Each row was made from one small tree. The marks that hang from a mark follow it in brackets, in alphabetical order. Every link used is in the known rows. Write each row's tree.
Known rows:
pame[zamut]: [ 0.00  0.09  0.08  0.40 -0.04  0.02  0.09 -0.08 -0.06 -0.05  0.20  0.07
 -0.25  0.12  0.02 -0.07 -0.22  0.06]
vetuv[pame]: [-0.14  0.08  0.08  0.39 -0.17  0.00  0.14 -0.23  0.11  0.05  0.20  0.04
 -0.23  0.21  0.04 -0.17 -0.02  0.07]
vopi[puzovas[feze tife]]: [-0.15  0.06  0.12  0.42  0.02 -0.07  0.01 -0.09 -0.04 -0.09  0.18  0.10
 -0.30  0.27 -0.04 -0.06  0.02  0.07]
zamut[vetuv vopi]: [-0.04  0.02  0.05  0.56 -0.10 -0.12  0.50 -0.11 -0.03 -0.08  0.00  0.20
 -0.27 -0.14  0.16 -0.12 -0.25  0.05]
vetuv[pame[zamut]]: [-0.02  0.06  0.09  0.38 -0.11  0.04  0.11 -0.14  0.04 -0.06  0.20 -0.06
 -0.25  0.29  0.06 -0.11 -0.15  0.03]
feze[puzovas[tife zamut[pame[vetuv] vopi]]]: [ 0.07  0.05  0.13  0.67 -0.16 -0.17  0.48 -0.16 -0.04 -0.21  0.02 -0.06
 -0.68  0.27  0.25 -0.47 -0.24 -0.07]
feze[puzovas[zamut] tife]: [-0.12  0.03  0.10  0.51 -0.12  0.00  0.05 -0.12 -0.11  0.02  0.39  0.10
 -0.30  0.16  0.28 -0.41  0.02 -0.05]
puzovas[feze tife zamut[pame vetuv vopi]]: [-0.09 -0.06  0.11  0.67 -0.17 -0.30  0.39 -0.01  0.03 -0.33 -0.02 -0.04
 -0.55  0.08  0.35 -0.11 -0.35 -0.02]
pame[vetuv zamut[vopi[puzovas[feze tife]]]]: [ 0.14  0.05  0.12  0.46  0.08 -0.10  0.32 -0.08 -0.13 -0.42 -0.03  0.02
 -0.40  0.39  0.07 -0.04 -0.21 -0.01]
vopi[puzovas[feze tife zamut[vetuv]]]: [-0.17 -0.09  0.13  0.50  0.02 -0.13  0.17 -0.04 -0.14 -0.19  0.12 -0.02
 -0.38  0.16  0.21 -0.11 -0.16  0.07]
puzovas[feze tife zamut]: [-0.19  0.00  0.13  0.41 -0.12 -0.15 -0.16 -0.01  0.00 -0.19  0.27 -0.03
 -0.47  0.25  0.19 -0.07 -0.11  0.09]
vetuv[pame[zamut[vopi[puzovas[feze tife]]]]]: [ 0.02  0.00  0.12  0.46 -0.03 -0.10  0.22 -0.05  0.06 -0.34  0.06 -0.12
 -0.38  0.45  0.03 -0.02 -0.07 -0.02]
vopi[puzovas[feze tife zamut[pame]]]: [-0.16  0.04  0.13  0.56 -0.07 -0.15  0.18 -0.13  0.05 -0.14  0.09 -0.08
 -0.45  0.33  0.08 -0.16 -0.10  0.02]
vetuv[pame[zamut[vopi[puzovas[feze]]]]]: [ 0.02  0.02  0.08  0.46 -0.04 -0.04  0.32 -0.14  0.06 -0.32  0.02 -0.03
 -0.17  0.45  0.08  0.01 -0.03 -0.01]
pame[vetuv zamut[vopi[puzovas]]]: [ 0.17  0.10  0.07  0.49  0.07  0.01  0.60 -0.21 -0.09 -0.23 -0.10  0.08
 -0.27  0.23 -0.01 -0.16 -0.24  0.01]
zamut[pame vetuv vopi[puzovas[feze tife]]]: [-0.04  0.01  0.10  0.68 -0.03 -0.23  0.55 -0.10 -0.01 -0.23 -0.12  0.09
 -0.38  0.10  0.13 -0.09 -0.22 -0.03]
tife[puzovas[feze zamut[vopi]]]: [-0.12  0.06  0.08  0.48 -0.10 -0.12  0.24  0.01  0.03 -0.41 -0.07 -0.03
 -0.42  0.11  0.19 -0.09 -0.12  0.16]
pame[vetuv zamut]: [ 0.10  0.11  0.09  0.37  0.00  0.04  0.20 -0.17 -0.16 -0.14  0.10  0.08
 -0.27  0.23  0.09 -0.13 -0.29  0.05]

Write each row's tree:
[ 0.17  0.11  0.07  0.46 -0.03 -0.04  0.43 -0.14 -0.08 -0.25 -0.01  0.09
 -0.33  0.18  0.10 -0.11 -0.32  0.01]
pame[vetuv zamut[vopi]]
[-0.17 -0.07  0.09  0.48 -0.08 -0.12  0.07 -0.05 -0.13 -0.17  0.27  0.13
 -0.19  0.09  0.46 -0.09 -0.16 -0.01]
puzovas[feze[tife] zamut[vetuv]]
[-0.18 -0.13  0.15  0.47 -0.05 -0.11  0.18 -0.10 -0.04 -0.20  0.11 -0.14
 -0.38  0.34  0.25 -0.13 -0.09  0.04]
vopi[puzovas[feze tife zamut[vetuv[pame]]]]
[-0.05  0.06  0.10  0.55 -0.01 -0.07  0.36 -0.29 -0.05 -0.19  0.06  0.08
 -0.21  0.43  0.29 -0.25 -0.09 -0.08]
vopi[puzovas[feze[tife] zamut[pame[vetuv]]]]
[-0.01  0.06  0.05  0.71 -0.04 -0.13  0.84 -0.23  0.03 -0.04 -0.18  0.15
 -0.25 -0.06  0.05 -0.21 -0.24 -0.02]
zamut[pame vetuv vopi[puzovas]]
[-0.08  0.08  0.06  0.49 -0.02 -0.10  0.33 -0.17  0.03 -0.18  0.02  0.19
 -0.16  0.21  0.03 -0.02  0.02  0.06]
zamut[vopi[puzovas[feze]]]
[-0.14 -0.05  0.13  0.62 -0.03 -0.17  0.33 -0.10 -0.06 -0.18  0.02 -0.06
 -0.43  0.19  0.22 -0.15 -0.23  0.01]
vopi[puzovas[feze tife zamut[pame vetuv]]]
[ 0.05 -0.05  0.11  0.55  0.07 -0.15  0.35  0.05 -0.15 -0.36 -0.01  0.03
 -0.36  0.14  0.13  0.02 -0.27 -0.01]
pame[zamut[vetuv vopi[puzovas[feze tife]]]]
[ 0.02  0.01  0.08  0.47 -0.03 -0.04  0.29 -0.13  0.05 -0.29  0.13  0.02
 -0.12  0.43  0.16 -0.05  0.01 -0.11]
vetuv[pame[zamut[vopi[puzovas[feze[tife]]]]]]
[-0.14  0.08  0.07  0.43  0.02 -0.01  0.08 -0.19 -0.06 -0.04  0.25  0.24
 -0.04  0.25  0.09 -0.09  0.10 -0.01]
vopi[puzovas[feze[tife]]]
[-0.14  0.02  0.10  0.58 -0.08 -0.12  0.33 -0.05 -0.09 -0.32 -0.13 -0.05
 -0.37  0.04  0.33 -0.14 -0.31  0.11]
tife[puzovas[feze zamut[pame vetuv]]]
[-0.09 -0.06  0.10  0.57 -0.08 -0.02  0.20 -0.10 -0.23 -0.01  0.32  0.12
 -0.28  0.02  0.42 -0.41 -0.12 -0.06]
feze[puzovas[zamut[vetuv]] tife]
[-0.08 -0.03  0.14  0.68 -0.13 -0.13  0.29 -0.07 -0.14 -0.05  0.15 -0.06
 -0.58  0.07  0.30 -0.43 -0.27 -0.04]
feze[puzovas[tife zamut[pame vetuv]]]
[-0.03  0.05  0.07  0.71 -0.20 -0.13  0.44 -0.15  0.05 -0.08  0.18  0.07
 -0.41  0.13  0.31 -0.46 -0.08 -0.14]
feze[puzovas[zamut[pame vopi]] tife]
[-0.12 -0.02  0.12  0.62 -0.13 -0.17  0.34 -0.07  0.00 -0.04  0.08 -0.08
 -0.57 -0.03  0.21 -0.26 -0.38  0.02]
puzovas[tife zamut[pame vetuv]]
[-0.16  0.08  0.08  0.44 -0.05  0.01  0.18 -0.05 -0.01 -0.10  0.13 -0.01
 -0.39 -0.02  0.12 -0.31 -0.10  0.10]
feze[tife[puzovas[zamut]]]
[-0.13  0.01  0.07  0.50 -0.15 -0.17  0.14 -0.06  0.07 -0.26  0.22  0.12
 -0.28  0.18  0.34 -0.10 -0.06 -0.03]
puzovas[feze[tife] zamut[vopi]]
[-0.06 -0.12  0.13  0.61 -0.19 -0.15  0.37 -0.05 -0.04 -0.19  0.13 -0.14
 -0.60  0.15  0.34 -0.40 -0.15 -0.04]
feze[puzovas[tife zamut[vetuv[pame] vopi]]]
